Each row comes from the steps of one walk. Every step used is in the known rows, and no mark comes twice. Write the walk behind each row, first mark first.
Known rows:
rufog-mesubu-sudobur-vuzifu: [-0.307,1.432,-0.074,1.564,0.794,-2.657,-1.818,-2.544,-2.102,-2.865,-0.795,-0.219,0.126,-0.802,1.187,3.386,-0.251,1.376,2.573,-0.239,0.792,-2.036,0.141,-0.417,-4.099,0.284,-1.039]
rufog-mesubu-vizodaz: [1.443,0.957,-2.434,-0.988,3.067,-3.461,-0.684,-2.074,-1.817,-1.662,-1.513,0.123,-1.592,-1.059,-1.103,2.751,-0.431,0.656,0.427,-1.070,-0.066,-0.531,-1.429,1.189,-0.963,2.685,-2.496]
damo-rufog-mesubu: [1.072,-0.835,-1.943,2.279,1.106,-1.645,-3.327,1.320,-2.780,1.654,-2.107,3.049,-2.188,-2.550,-2.251,3.717,1.459,1.346,2.510,-1.802,-0.304,-2.513,-0.540,-0.444,-2.380,2.566,-3.039]
sudobur-vuzifu: [0.721,1.640,0.381,-0.542,-1.807,0.274,-3.164,-0.258,-2.953,-0.853,0.213,0.249,0.593,1.974,0.391,2.522,-0.646,-0.531,0.159,2.315,0.505,0.518,0.764,-0.092,-1.991,-0.706,-0.865]
kaze-vizodaz-vuzifu-vipek-nenep: [2.936,1.723,-1.309,-0.349,1.659,1.259,-2.274,-2.768,-1.543,1.827,-3.328,1.444,1.258,0.945,1.602,5.045,0.010,-0.401,0.376,2.798,0.408,1.796,2.095,2.627,-1.675,0.442,-1.026]
rufog-mesubu-sudobur-kaze: [-0.924,-0.346,-0.932,1.617,1.371,-2.761,-1.177,-2.062,-0.835,-3.876,-1.878,0.037,0.206,-1.402,0.786,1.948,0.987,1.978,1.636,-2.570,0.974,-2.900,-0.727,-1.261,-4.260,2.051,1.034]
damo-vuzifu: [1.381,0.087,0.155,-1.386,1.532,-0.248,-2.603,1.367,-2.484,1.735,-0.531,1.041,0.559,0.568,0.051,1.876,1.405,2.871,1.056,0.322,1.962,-1.352,-0.259,1.155,-0.981,1.756,-1.379]
rufog-mesubu-sudobur-vuzifu-vipek-nenep: [1.325,2.783,-0.469,2.337,1.889,-1.107,-1.767,-1.806,-2.747,-3.450,-2.927,-0.611,-0.412,-0.928,1.796,4.059,-1.285,1.241,1.984,0.543,1.977,-2.338,1.188,-0.783,-4.611,0.085,-2.384]
vuzifu-sudobur: [-0.321,1.316,-1.012,0.383,0.007,0.648,1.071,0.102,-0.492,-0.086,-0.953,0.699,0.504,2.142,3.048,1.977,1.076,2.291,0.214,-1.378,0.549,-2.217,1.768,-2.596,-1.643,1.904,0.683]
vipek-vuzifu-damo-rufog-mesubu: [0.700,-2.001,-1.567,-1.781,1.994,-1.682,-2.305,-0.334,-4.519,0.839,-1.748,1.705,-3.782,0.078,-0.823,4.464,1.324,-1.091,-0.101,1.667,1.301,-2.175,-0.609,1.118,-1.778,0.080,-1.489]
damo-rufog-mesubu-vizodaz-vuzifu-vipek: [2.647,0.998,-3.030,1.653,2.020,-1.829,-1.038,0.008,-3.582,1.617,-4.021,2.151,-2.401,-1.520,-1.829,6.510,-0.077,2.554,1.071,-1.091,0.992,-1.571,-0.995,-0.652,-2.919,4.679,-4.026]
rufog-mesubu-vizodaz-kaze: [0.493,1.750,-2.502,-2.243,3.577,-4.123,-0.375,-2.578,-1.268,-1.698,-0.158,0.553,-1.773,-0.745,-1.625,2.107,0.439,0.961,-1.159,-2.110,-0.543,-0.065,-0.967,1.601,-1.808,4.419,-0.981]
mesubu-sudobur-kaze: [-1.400,0.324,0.195,0.866,-0.892,-0.127,0.010,-0.758,-0.003,-3.798,-1.311,-0.880,3.407,1.570,1.634,1.024,1.877,3.507,0.723,-1.461,1.901,-2.237,-0.472,-3.074,-3.708,2.437,3.723]
mesubu-sudobur-vuzifu-vizodaz-kaze: [-0.930,2.702,0.431,0.176,-0.210,-1.985,-1.025,-2.980,-0.309,-2.286,0.198,1.202,2.680,2.543,2.708,4.111,2.627,3.209,0.496,-0.234,0.804,-0.086,1.179,-0.808,-2.606,3.107,3.940]
vipek-vuzifu-damo-rufog-mesubu-vizodaz-kaze: [0.407,-0.563,-2.363,-3.596,3.339,-2.745,-1.453,-1.274,-4.098,0.179,-1.279,1.689,-3.934,1.148,-1.507,4.949,2.105,-0.252,-2.151,1.503,1.048,-1.140,-1.093,1.184,-1.934,2.630,-0.933]
vipek-vuzifu: [1.808,-0.553,-0.563,-2.324,0.900,-1.273,-2.395,-0.847,-2.962,-1.162,1.349,0.714,-0.498,2.011,0.162,1.259,-0.797,0.701,-0.700,2.815,1.404,-0.982,0.000,0.595,0.761,-0.866,0.194]
rufog-mesubu: [0.996,-0.749,-1.249,0.358,1.688,-2.699,-1.747,-1.555,-1.905,-1.052,-1.007,1.249,-1.954,-1.765,-0.694,1.670,-0.455,-0.769,1.580,-1.834,-0.121,-1.516,0.080,1.091,-1.554,0.701,-1.614]
kaze-vizodaz-vuzifu: [1.177,0.128,-0.476,-1.077,0.768,-0.518,-2.700,-3.378,-1.355,2.433,-0.969,1.723,2.075,1.418,0.877,4.393,1.473,-0.498,0.587,2.423,-1.014,2.013,0.849,3.023,-0.884,0.361,0.626]
vizodaz-vuzifu-vipek-nenep: [4.893,1.154,0.069,0.024,0.801,1.232,0.028,-0.158,-2.670,0.507,-3.461,-0.148,-0.015,2.419,1.390,5.539,-2.022,0.699,-0.970,2.104,2.293,-0.432,2.075,-0.036,-1.992,-0.160,-1.783]
vizodaz-mesubu-sudobur: [2.301,0.388,1.627,0.446,0.606,-1.761,-0.600,0.079,-0.291,-1.214,1.291,0.472,1.768,3.824,-1.283,2.773,2.054,3.558,-0.757,-1.364,1.542,-2.768,1.054,-0.306,-0.936,0.940,0.314]
kaze-vizodaz-mesubu-sudobur: [1.110,1.159,-0.343,0.020,2.038,-0.895,-2.312,-2.313,0.399,0.468,0.587,1.888,2.603,2.227,-0.409,2.590,3.332,1.893,0.113,0.021,-0.236,-0.138,1.281,2.496,-1.067,1.270,0.949]
vipek-vuzifu-sudobur-kaze-vizodaz: [-0.580,0.785,-2.372,-2.852,1.450,-0.116,-2.136,-1.831,-1.898,-1.550,-0.123,1.991,-0.019,1.354,2.973,2.211,1.036,1.691,-1.357,1.612,0.899,-0.900,0.569,-0.391,-2.040,1.219,1.555]

Write each row's walk:
[0.543,-0.625,-1.789,-1.824,0.692,0.137,-3.851,-1.181,-0.113,-0.539,-0.617,2.577,0.979,1.219,-1.523,1.237,3.057,0.207,-1.959,-1.528,-0.886,0.014,0.173,1.682,-2.317,2.447,1.320] -> sudobur-kaze-vizodaz-mesubu
[0.456,-1.970,0.874,0.763,0.143,-1.395,0.141,-0.828,-3.229,2.229,-3.717,0.446,-0.992,1.300,0.735,8.322,2.218,0.492,0.861,0.720,0.900,-1.770,0.004,-0.149,-4.236,1.275,-0.761] -> vizodaz-vuzifu-damo-rufog-mesubu-sudobur
[-1.476,1.179,1.137,1.650,-1.495,0.707,-0.577,-0.230,-2.397,-0.694,-2.057,-0.929,1.758,2.376,1.704,5.066,2.691,1.502,1.541,1.608,1.749,-1.732,0.270,-2.156,-4.550,0.635,0.984] -> mesubu-sudobur-vuzifu-damo-rufog
[0.695,-1.845,-1.219,-2.057,0.752,-0.454,-1.899,0.406,-4.034,1.170,-1.232,1.623,-2.420,1.949,-0.465,3.999,1.786,-0.874,-0.645,2.408,1.603,-1.892,-0.310,0.271,-0.977,0.132,-0.296] -> vipek-vuzifu-damo-rufog
[-0.870,1.018,-2.128,-1.161,1.127,1.068,-1.039,-0.618,0.103,-0.282,-1.069,2.090,0.443,1.680,1.846,2.459,3.222,1.985,-1.818,-2.490,-0.732,-1.286,1.579,-1.018,-3.453,3.370,1.504] -> vuzifu-sudobur-kaze-vizodaz-mesubu
[-0.540,1.311,-0.919,1.231,-0.063,0.248,0.148,-3.172,0.227,-2.646,-2.963,0.151,3.562,1.171,2.632,3.530,1.649,2.924,0.712,-0.625,1.560,-0.639,0.300,-1.497,-5.062,3.180,3.334] -> mesubu-sudobur-kaze-vizodaz-vuzifu-vipek
[1.593,-0.151,-0.594,-1.844,3.469,-2.504,-2.955,-0.409,-1.003,0.613,-0.984,3.520,0.860,1.530,0.672,4.704,4.228,5.601,-0.101,-2.833,1.941,-1.847,0.002,1.272,-1.150,4.828,1.486] -> damo-vuzifu-vizodaz-mesubu-sudobur-kaze
[2.094,0.629,-1.495,-1.662,2.824,-3.866,-0.305,-2.612,-2.646,-0.601,-1.917,-0.101,-1.287,-0.109,-0.707,5.201,-1.186,1.221,-0.034,0.092,0.275,-0.145,-1.374,1.722,-1.336,2.232,-2.894] -> rufog-mesubu-vizodaz-vuzifu
[1.432,-0.158,0.973,-0.074,0.218,-1.143,-1.030,0.577,-0.019,-2.484,0.700,0.470,2.004,3.251,-1.180,2.356,2.646,3.770,-1.657,-2.340,1.492,-2.964,0.546,-0.996,-2.428,2.057,1.556] -> vizodaz-mesubu-sudobur-kaze
[0.392,0.709,-3.021,0.368,1.868,-1.651,-1.452,0.696,-3.066,1.151,-3.421,2.188,-1.516,-1.059,-0.446,6.549,1.527,3.983,0.657,-1.390,0.082,-1.871,-1.435,-1.876,-4.156,4.916,-2.915] -> damo-rufog-mesubu-vizodaz-vuzifu-sudobur-kaze
[-0.049,1.099,-0.250,-1.121,2.082,0.381,-0.787,1.597,-2.072,1.868,-0.876,1.138,0.179,1.176,2.631,3.000,1.852,4.509,1.114,-0.361,1.979,-2.513,0.970,-0.640,-1.900,2.504,-1.197] -> damo-vuzifu-sudobur
[-0.811,1.399,-1.262,2.138,1.565,-3.038,-3.628,-0.620,-2.236,0.294,-1.411,3.984,-0.987,-1.596,-0.338,5.696,3.510,3.334,2.153,-2.102,-0.274,-1.845,0.156,-0.642,-3.989,4.948,0.076] -> damo-rufog-mesubu-sudobur-vuzifu-vizodaz-kaze
[-1.266,0.115,-1.593,1.116,1.918,-2.363,-2.317,-3.316,-0.310,-3.114,-2.027,0.890,0.609,-2.119,0.908,2.291,1.716,1.486,2.039,-1.953,-0.079,-1.602,-0.614,0.027,-4.460,2.216,1.198] -> rufog-mesubu-sudobur-kaze-vizodaz
[2.301,1.548,-0.711,-2.797,1.175,-1.755,0.883,-1.565,-1.959,0.193,-1.242,-0.973,1.791,3.522,0.102,5.105,-0.529,2.203,-1.438,2.191,1.078,1.377,-1.191,0.666,0.073,2.346,-1.000] -> mesubu-vizodaz-vuzifu
[3.316,-0.481,-0.708,-2.294,3.632,-2.483,-3.450,0.252,-1.671,2.522,-0.455,4.110,-0.445,1.504,-0.028,4.772,3.192,3.914,-0.294,-2.166,1.302,-1.064,0.654,2.910,0.876,3.722,-0.414] -> damo-vuzifu-vizodaz-mesubu
[-1.274,0.994,-1.563,-1.877,2.317,1.143,-2.349,0.512,-1.455,1.361,-1.886,2.105,0.821,0.256,2.971,2.731,3.136,4.031,0.405,-0.824,1.063,-1.454,0.323,0.077,-3.407,3.764,-0.015] -> damo-vuzifu-sudobur-kaze-vizodaz
[4.125,2.257,-1.805,1.121,1.336,2.209,-0.488,0.562,-1.487,-1.247,-3.889,-0.004,-0.679,1.011,1.089,2.132,-1.822,0.060,-0.458,0.288,2.464,-1.237,2.363,-0.950,-1.504,0.387,-1.596] -> vuzifu-vipek-nenep
[2.243,-0.503,-1.099,-2.634,2.510,-3.304,-2.801,-2.364,-1.484,-2.456,0.663,3.365,-0.201,2.775,0.690,4.132,1.960,3.359,-1.882,-0.414,1.612,-1.744,0.207,0.960,0.368,2.427,3.067] -> vipek-vuzifu-vizodaz-mesubu-sudobur-kaze
[-1.990,-0.257,0.255,-0.345,-0.123,0.126,-0.030,-2.994,0.062,-1.464,-2.958,-0.546,3.405,2.032,2.733,4.455,3.690,1.355,0.023,0.186,0.793,-0.393,-0.238,-0.738,-4.630,2.022,4.027] -> mesubu-sudobur-kaze-vizodaz-vuzifu-damo
[0.313,1.856,-0.578,0.714,0.839,1.271,-0.979,-2.220,-0.132,-2.603,-3.668,-0.578,3.758,1.314,3.005,4.041,1.469,2.810,0.420,0.900,2.180,-0.415,1.094,-1.332,-4.923,1.951,2.456] -> mesubu-sudobur-kaze-vizodaz-vuzifu-vipek-nenep
[0.378,-0.968,-0.695,-0.955,0.565,0.394,-2.210,-2.373,-2.082,4.346,-3.055,2.172,0.404,1.250,0.549,6.927,3.498,-1.439,0.733,2.037,-1.292,1.690,0.623,2.889,-2.237,1.185,0.102] -> kaze-vizodaz-vuzifu-damo-rufog
[2.993,0.049,-0.643,-2.153,2.649,-3.618,-2.242,-2.663,-1.445,-1.376,1.171,3.248,-0.167,3.394,0.696,4.475,1.567,3.165,-1.221,0.467,1.782,-1.630,0.874,1.540,1.825,1.489,2.360] -> vipek-vuzifu-vizodaz-mesubu-sudobur
[2.677,0.063,-0.522,0.090,2.096,-3.117,-0.776,-2.253,0.707,-0.341,-0.397,3.416,0.851,3.081,0.677,4.550,3.342,3.294,-0.493,-3.282,0.654,-1.329,1.275,0.950,0.983,3.447,2.882] -> vuzifu-vizodaz-mesubu-sudobur
[3.738,0.486,-0.157,0.808,-0.440,0.154,1.125,-1.387,-2.336,0.827,-2.616,0.487,-0.220,2.302,0.919,4.963,-1.793,0.367,-0.509,0.141,1.922,-0.612,1.676,-0.354,-2.343,1.394,-0.744] -> vizodaz-vuzifu-vipek
[0.964,1.092,-1.440,1.119,2.692,-1.204,-1.702,-3.309,-1.412,-2.952,-4.308,0.106,0.348,-1.651,2.007,4.862,0.259,1.654,1.315,-0.328,1.161,-1.424,0.650,0.011,-5.383,1.608,-0.477] -> rufog-mesubu-sudobur-kaze-vizodaz-vuzifu-vipek-nenep
[1.572,2.451,-1.089,-2.496,1.552,-1.017,2.271,-1.324,-1.557,0.357,-1.604,-1.216,1.367,3.856,2.049,5.831,-0.315,3.618,-1.605,1.336,1.033,0.291,-0.524,-0.856,-0.783,3.059,-0.911] -> mesubu-vizodaz-vuzifu-sudobur
